Each row was made from one path, in order. Every step used is in the known rows, and no mark comes twice. Write each row's path.
In the rows, zero is written as 128.
Known rows
g/e/c/a/u: [131 119  88 119 150 130 120 111 116  87  90 152 160 138 148  69 124  62
  99 222 102 156 155 126 117 112 106 110 167 128 145]
l/k/g/e/c: [ 84 157 156 127 118  76 153  90 134 166 107 121 159 132 159 101  97  83
 156 211  69 117 161 137 160 112 151  81 163 154 104]
u/k/g/e: [103 134 154 131 142  77 129 111 129 166 127 114 157  91 180  75 102 113
 134 186  70  98 127 174 205  99 165  90 145 198 137]
g/e/c/k: [105 169 144 126 109 106  94  92 156 135 113 121 142 149 188 100 114 103
  98 163  91 130 112 138 164 131 128  72 137 141 114]
a/l/k: [148 137 146 123 111  90 138 132 109 159 126  97 145 140  82 130 125 112
 175 147 153 145 150 139  69 135 129 104 157 110 113]
q/c/k: [130 165 116 120 119 104 127 122 176 114 143 117  87 129 189 124 137 156
 124 153 108 147 123 127 129 158 143 108 123 136 118]
d/c/e/g: [130 189 110  86 106 112 124 100 144 113 134 122 137  78 143  80 106 122
 140 188 125  69 134 140 150 116  90  94 128 120 146]
w/k/g: [119 115 109 112 170 107 100 128 124 167 129 115 139 113 127 120 139 154
 142 183 108  94 110 156 175 122 164  91 151 158 126]
w/k/c/a/l: [168 112  79 140 144  74  61 129  97 129  98  61 158 156 101  47 123 146
 151 208 187 128 164 157  66 145  82 114 182 134 107]
c/e/g: [117 155 149 104 107 105 111 133 150 132 155 116 163  89 118 106 109 120
 139 157 108  77 105 141 164  82 126 100 128 141 168]
d/c/q: [135 168  80 107 126 158 161 101 150 103  80 130  95  91 131 101 148 139
 117 166 150 113 155  92 137 168  87 133 145  83 139]
e/c/a/l/k/u: [115 114 135 133 117  95 123  87 117 128  84  72 177 124 111 124  96  92
 166 225 146 173 157 116  81 133 103 123 198  67 105]
d/c/e: [115 165  89 106 121 152 132  96 130  96 126 143 113 117 131  97 116 126
 135 152 144  84 155 116 120 141  82  95 132 117 161]
c/a/l: [183 110 108 126 144  99 106 133 102 127 126  89 149 133  75  81 119 131
 158 175 160 162 137 146  65 126 112 126 173 110 129]
k/l/a: [155 124 111 188 135 138  98 151 116 114 124 134 136 129 127 106 107 150
 139 136 149 121 149 150 129 109  86 136 124 137 106]
e/c/a/l/k/w: [137 168 137 129 117  89  88 135  94 144  69  77 148 154  84 127 109  82
 178 224 157 136 202 120  38 156  91 117 213  85  86]
q/c/a/l/k/w: [168 166 113 122 125  69 115 159 106 129 101  71 125 147  95 115 118  95
 190 228 147 152 214 133  28 153 104 140 197 109 108]
l/a/u: [153 110  88 174 140 143 134 139 109  77  90 158 135 112 130 134 143  96
 133 158 140 165 141 152 126 132 127 125  95  98 147]
w/k/c: [112 129  98 139 131 102  86 123 122 130 104 105 132 149 150  91 132 143
 124 158 158  88 149 143 133 148 103 119 140 153 100]
q/c/a/u: [159 112  62 112 161 126 153 144 134  63 130 149 108 125 150  88 145 117
 120 203 120 164 160 120  87 137 119 148 157 120 149]
c/a/l/k/g/e: [187 123 129 133 143  26 133 120  86 165 116  74 191 124 100  48 111  79
 205 252 119 153 154 181  91 115 136  98 182 160 139]
l/a/c/k: [165 161 107 176 130 100 136 124 144 114 126  97 101 105 185 124 141 144
 146 147 144 144 117 137 142 139 143 104  96  83 109]
w/k/g/e/c/q: [ 71 141 117  90 156 122 111 103 153 174  85 124 164 107 137  92 133 131
 105 221  77  88 134 118 220 108 146  70 178 144 143]
l/k/c: [116 155 137 168  89  69 149 124 120 126  90 105 125 146 153 106 116 105
 165 162 163 112 176 121  95 162  94 141 135 138  95]
a/l: [142 122 134 118 123 119 112 133 120 140 141 110 143 151  78 122 116 130
 133 133 140 150 147 148  88 121 135  98 147 113 127]
q/c/k/u: [107 133 114 122 120 109 122 102 185 104 120 112 113 116 204 149 129 136
 119 181  99 169 115 127 169 149 145 119 107 125 142]
k/g: [120 122 131 133 147 101 138 121 135 150 131 132 129 117 126 120 118 126
 145 168  99 127 131 146 155 125 161 107 137 140 131]
a/l/k/c/q: [130 154 131 152  82  75 149 133 140 138  71  85 135 139  94  88 130 114
 162 174 180 131 192 105  73 160  88 118 161 102 123]
q/c/a/l/k: [172 140 107 116 128  70 149 131 123 121 132  78 125 135 107  86 115 131
 183 212 150 160 178 135  31 143 112 138 195 115 110]
c/q: [123 133 120 119 126 141 146 131 147 126  97 130 124  99 112 125 153 134
 122 134 134 126 121  95 156 136 116 135 139 109 162]
d/c/a/u: [190 128  40 117 164 138 143 108 100  54  88 146 108 107 146  74 152 102
 124 212 158 149 153 128  86 169  83 134 155  95 137]

Which path is each row?
[106 165 145 129 133 116  90 149 111 140  94 103 126 105 154 144 122 111
 130 148 123  79 158 136 151 139 127 127 145 146 110]  u/k/w
[ 85 140 145 119 130 107 127  89 143 151 114 134 151 142 154  94  91  89
 117 201  53 120 156 143 176 104 148  78 154 148 121]  k/g/e/c
[111 142 112 152  97 113 136 123 155 109  73 123 113 130 135  89 132 125
 121 157 153 111 169  91 135 150  86 143 134 115 139]  k/c/q
[109 131 105 128 153 136 119 114 134  89  97 128 127  98 175  93 118 116
 105 190 123 111 138 125 124 137 119 129 200 117 114]  e/c/a/u/k
[140 148 139 120 113  72 121  97 102 147 103  82 185 151 108  62  97  81
 165 223 127 151 173 138  67 115  98 102 210 117 101]  g/e/c/a/l/k
[167 185 105 170 131  98 103 153 113 113  88  96 105 122 166 145 144 102
 156 167 148 129 155 135 137 154 137 106  97  77 111]  l/a/c/k/w
[ 91 150 114  98 119 140 135 128 162  99 164 145 112 138 138 124 105 138
 127 140 105 103 160 105 121 112 116 114 138 139 166]  q/c/e
[ 83 150 141 115 117 129 126  97 140 135 115 132 154 152 149 102  96  93
 101 160  88 129 157 122 148 105 118 104 146 131 114]  g/e/c
[ 79 152 133 103 109 146 139 102 164 134  89 138 152 123 139 101 117 101
  91 169  94 119 152  93 174 108 107 105 160 113 145]  g/e/c/q
[133 137 144 143 136  72 159 124 119 160 121 120 128 111 131 128 127 118
 184 182 111 119 138 139 137 139 159 106 142 147 121]  l/k/g
[108 186 149 137  74  46 127 123 139 130 115  96 166 102 150  83  93  95
 179 188 142  62 156 133 130 114  90 112 135 150 137]  l/k/c/e/g
[156 119  90 167 159 141  63 153 105 141 117 124 150 123 126 105 123 177
 134 152 160  95 129 163 151 114  92 119 146 152 101]  w/k/l/a
[189 178  80 177 130 125  86 115 130  96 101 127  95 110 188  82 129 164
 134 175 168 127 132 167 134 170  62 103 119 126  86]  d/c/k/l/a
[169 105  78 178 146 155 102 169 105  81 112 176 135 122 129 113 129 122
 119 155 139 142 154 157 129 116  96 121 123 133 135]  k/l/a/u
[122 135 118 122 136 111 113  92 118 119  99 114 162 144 147  69  99  93
 125 201 110 134 147 130 128 108  96 127 176 133 115]  g/e/c/a
[ 86 153 130 152  98 102 135 120 162 121  80 103 115  95 175  85 118 147
 115 149 152  79 159 112 163 149  91 141 148 147 127]  u/k/c/q
[ 78 135 111 145 110 110 112 122 133  77 104 153 126 124 177  87 112 101
 118 158 140  65 162 133 147 132 101  98 134 168 172]  a/u/k/c/e
[159  96 123 140 127  73 135 112  97 132  90  70 185 109 104 110 118  97
 189 214 169 175 142 139  83 133 117 143 173  96 138]  c/a/l/k/u
[121 144 106  95 133 143 183 139 154 116 126 121 110  98 129 117 153 134
 116 137 125 102 154  70 151 118 143 127 147  72 145]  a/c/q
[111 138  86 201 115 112 141 133 146  66  31 137 118  77 175  91 135 109
 116 176 161 119 174 125 151 153  92 150 122 108 141]  l/a/u/k/c/q
[167 114 102 157 119  73 102 120 104 110  96  75 147 162 107  52 101 122
 160 195 181 147 176 154  50 139  76 136 172 123 110]  k/c/a/l
[119 159 122 160  88  84 162 126 145 123  60 107 123 115 143 102 138 112
 155 168 170 105 175  88 119 165  84 150 142 116 124]  l/k/c/q
[103 172 126  83 109 102 131 133 178 118 176 118 138  96 143 110  96 133
 135 176  85  84 141 127 153  82 123 110 134 146 159]  q/c/e/g
[ 90 150 136 158 108  90 118 112 140 124 105 103 118 118 187  85 101 140
 119 147 145  86 164 139 138 141 105 135 141 165  92]  u/k/c
[129 156 119 127 139  78 131 112 180 131 153 120  82 118 188 114 129 158
 140 193  78 140 118 153 158 154 172  89 131 151 127]  q/c/k/g
[ 77 150 142 108 124 114 142  94 165 154  89 135 150 114 134  94 112  99
 114 210  60 115 152 106 199 107 134  85 163 127 147]  k/g/e/c/q
[153 118  71 148 154  84  75 124  99 120  90  89 142 139 148  56 130 148
 141 199 183 100 141 143 111 153  81 146 162 151 107]  w/k/c/a
[126 127 132 124 139  80 136 113 122 157 124 129 159 122 140  82 117  89
 139 190  70 130 139 164 179  99 154  90 125 174 146]  k/g/e
[ 70 140 141 119 147 110 135 102 143 128 106 150 147 111 186  94 101  86
  95 215  44 104 153 157 198 103 173  57 168 169 133]  a/u/k/g/e/c
[145 161 118 123 128 122  97 144 172 120 167 127  90 144 179 100 133 178
 107 157 108 123 130 139 136 140 111 108 150 174 108]  q/c/k/l
[125 148 106 180 138 129  92 160  94  92  53 138 128  90 149 154 131  84
 133 166 135 118 166 160 142 146 121 127 119 113 127]  l/a/u/k/w
[ 77 153 134 115 113 165 138 111 171 121  91 130 114 117 125 131 121 134
 100 145 113 113 151  75 152 134 105 120 168  80 127]  e/c/q
[130 161 126 119 135  64 129 105 173 142 141 123 121 129 204  81 131 122
 130 218  51 152 124 163 180 128 170  72 120 185 140]  q/c/k/g/e
[135 138  96 155 129 150 124 154 123 103 166 144 133 126 133  97  97 146
 148 131 145  77 172 120 143  75  97 103 132 110 146]  k/l/a/c/e
[147 144 137 144 146  75 107 115 149 156 129 114 109 111 169 116 144 146
 148 171 104 131  81 161 168 151 166  79 119 150 133]  c/k/g
[ 95 155 164 121 113  70 137  98 130 179 115 100 174 156 108  93  87  79
 166 225  75 141 177 151 109 108 149  52 180 135 108]  a/l/k/g/e/c
[107 164 112 114 113  82  65 130 137 139 127  99 173 111 141  78 108 134
 141 193 139  36 129 153 173 105 100  92 133 172 146]  w/k/c/e/g
[116 125  97 109 181  90  81  92 116 161 105  97 173 123 151  51 112 121
 137 252  87 103 128 154 172 104 132  91 192 159 119]  w/k/g/e/c/a
[175 105  96 147 172 124  99 159 103  94 129 139 142  94 168  65 128 145
 107 183 138  94 135 149 132 117  96 136 192 186 126]  c/a/u/k/l
[176 140  70 174 140 131  97 161 158  66 126 163  94 125 185 104 140 150
 111 180 125 163 146 163 131 143 110 102 119 140 127]  q/c/k/l/a/u
[127 119 117 134 148 144 107 161 125 111 143 160 133 107 167 101 129 143
  90 144 117  90 139 148 157 113 119 107 162 188 124]  a/u/k/l
[ 95 134  98 200 104 112 111 122 124  60  78 145 130 100 182  94  98  97
 132 166 158  87 167 149 142 131  90 115 113 137 162]  l/a/u/k/c/e
